Each row was made from one path, in order. Every step used is in the known rows, and no mark comes twice. Write each row's path.
Known rows:
bodaguf boge: [ 24  18 -32  -7   3 -11  -4  -8  20   2  -6 -29   5  28  10  17  -6 -11
  27   5  20  27]
fivon boge bodaguf: [ 29  11  28  -1 -19   7   3   8   0 -11  -8 -26   6   7 -29  10 -39  -6
  18  -8   7   7]
fivon boge bodaguf fomo: [ -1 -12   3  -9   0  31 -15   9 -12 -11  32 -17  12 -18  -2   1 -24   8
  -2  -9   8 -22]
petu fomo tilal: [ 27 -36  33  11  30 -25  30  22 -27   0 -14  13  24  11   7 -23   2  10
 -21  11  31  -7]
fomo petu boge bodaguf: [-17  53  23 -13 -31  -2   1 -13 -33  14  -2   1  22 -25 -16 -17 -36  12
  16 -26 -29 -47]
fivon boge bodaguf fomo petu: [-33   8 -13  -3 -12  21 -30  11 -24   3  25   7  20 -56  -3 -20 -10  15
 -18 -14  -1 -55]
fomo tilal boge bodaguf: [ 38   5  57   4 -38 -24  46 -12   4  25 -89 -29   3 -17  -5  -4 -61  16
  17  -7  -2 -26]
petu boge bodaguf fomo tilal: [-17 -17  49 -14 -13  13  22 -14 -37  19   7   1  26 -35  19 -24 -54  38
  -2  -3 -31 -66]
petu fomo tilal boge bodaguf: [ 34 -20  87  18 -10 -13  37  18 -17   3 -87 -10  15 -30   0   7 -25  29
  -5 -20  10 -18]
boge bodaguf: [ 12  33  16 -21  -6   1  26 -23 -14  -1  -4 -24   3   9   1 -11 -41 -11
  20   6  16 -23]
fomo boke boge: [-18   1  18   0  30   5  18 -21  36  -2  16   8  -3  39  -2  12  38  -5
 -15   6 -22  50]
tilal boge: [ 63   5 -22  -1   3 -26   9   7  19   6 -28 -36  -6  39 -18  15 -20 -13
  20 -20  17  42]
tilal fomo boke boge: [-35 -21 -15   7  14  24  19  -1  40 -16  26  24  12   3 -14  24  39  11
 -33 -11 -41  48]
bodaguf fomo: [  4 -15 -54 -26  38   6  -4  -3 -16   0  57  -9   3  17  23 -19   0  -9
 -10   7  26 -11]
petu boge fivon: [ 43  -6  -6  -5 -20  -6 -15 -10   2  -1   7  13 -26  22 -14  20 -11 -10
  23   9 -11   4]
fivon boge: [ 49  -8 -20   8   4 -11  -6  22   8  -9  16 -21   8  43 -33   8 -15 -17
  11  -6  19  46]
fomo boke boge fivon: [-13  -8  18   4   5  14  -4 -31  50  -6  -7  35 -41  17   6  29  57 -10
 -15  34 -21  25]
fomo tilal boge: [ 59 -16  11  12 -15 -44  34   6  14  25 -64 -22   2  21 -11  -7 -36   5
   9  -4   7  13]
tilal boge bodaguf fomo: [ 13   3   0 -16   0  18   1 -12  -5   5  -7 -32  -2 -22  15   8 -27  11
   5 -24   7 -25]
fivon boge petu fomo boke: [-16 -13   1  34  17   9 -36  47   0 -24  40  15 -16  -1 -24 -18  51   3
 -15   1   8  49]
petu boge: [ 41   8 -11 -10   3 -11   5   4 -11   1  30 -16  16  44 -22   1 -27  -4
  22 -19 -11  25]
boke boge fivon: [  7  -3   2  -1   6   0  -5 -26  27  -8 -29  25 -22  36   8  49  35 -33
   7  25   0  17]

Which path is each row?
[-20  23 -15 -13 -13   8 -12 -10 -16  18 -14  -8   4 -59  15 -13 -11  19
  -8 -27  -1 -60] | tilal boge bodaguf fomo petu
[ 21  31  39 -17 -20   6  15 -15 -22   1   5 -21  16  11 -17   7 -52   7
  31 -21 -20 -14] | petu boge bodaguf
[  4  20 -41  13 -14 -18 -32  26  -1  -7  22 -14  -9  31 -28  -8  -7 -35
  28   2  18  37] | fivon boge petu
[-38  -2   8 -23  15  38  13 -28  -2   0  51  -1 -16 -34  26 -35  -2  26
 -20  14  -7 -41] | boge bodaguf fomo boke
[ 29 -39 -13   2   5 -22  15   8   2  27 -26 -15   6  -4  18 -12 -17  17
 -12  -3   8 -14] | bodaguf fomo tilal boge
[-27   2   9  25  -3 -25 -11  24 -13   5 -37   7   8 -16  28 -10  22   3
  10  20  20  -2] | bodaguf boge petu fomo tilal
[-42  43 -19  -2   8 -15  -8 -15   0  -5  -2   0   3  49   6  13  23 -47
  21   5  -3  31] | boke boge petu
[ 28   3 -31  -3 -21  -4 -25 -20  34   0 -28   1 -36   5  17  38  13 -15
  27  32  20   6] | bodaguf boge fivon
[-78  11 -40  13  -4  17  -5   1  28 -15  28  30  -3  -9  -6   5  47  -6
 -15   2 -40  42] | tilal fomo boke boge petu
[-49  31 -25 -29   0  16  -7 -19 -38  12  27   9  13 -55  28 -42  -7  10
 -15   1   5 -84] | boge bodaguf fomo petu
[-62  35  -5   5  10  -2  -6 -19  25   0  16  13 -19  30   4  -7  47 -23
   3  17 -25  41] | fomo boke boge petu
[-15 -35  47  19  39  24 -14  -4  30 -25  -3  53 -28  -2  11  45  90   7
 -38  22  -8  32] | petu fomo boke boge fivon
[ -4 -34  37   4 -15  14  10   7 -17   9  -7  -4  18 -37   5 -19 -42  24
 -12   8  -2 -49] | fivon boge bodaguf fomo tilal
[ 62 -30  14  18 -39 -35  13  -5  27  24 -86   5 -36  -5   1  13 -18   0
  10  24  11 -10] | fomo tilal boge fivon
[  0 -23  21  40  -3 -23 -14  53 -23  -9 -15  14  14  -3 -17 -19  11  -3
  -4   9  22  14] | fivon boge petu fomo tilal
[-57   3  28  -1 -10  43  30 -16  30 -17  -2  20  14 -32  -7  25  14  23
 -24 -12 -50  13] | tilal fomo boke boge bodaguf
[  2  -5 -12  28  17  -8 -38  54 -22 -26  24   3   4  16 -23   3  29 -20
   4  -9  31  44] | fivon boge petu fomo
[-18   9 -79  -5 -11  -9   0  18 -12   1  23  22  24 -30 -15 -25   2   1
 -22 -14  -1 -16] | tilal fomo petu
[-47 -23  -8 -10  54  29  -2 -21  25  -4  52  16  -1  16  23   3  51   9
 -38   5 -23  21] | bodaguf fomo boke boge
[ 67  -6 -21   5 -20 -19 -10  -6  30   3 -44  -8 -44  15  -8  35  -1 -19
  19   6  18  18] | tilal boge fivon
[-11  15 -26   5  27 -16 -16  24 -34 -18  24   4  -2  20   8 -17  29 -24
   7   5  36  14] | boge petu fomo
[-17   7  -8 -31  13  24   9 -19 -26  -3  31 -15   4 -16  29 -16 -26   3
   1   5  14 -48] | boge bodaguf fomo
[-24   9 -46 -15  12   0 -31   3 -36  15  58  16  26 -17   6 -29   3  17
 -14 -24 -22 -38] | bodaguf fomo petu boge
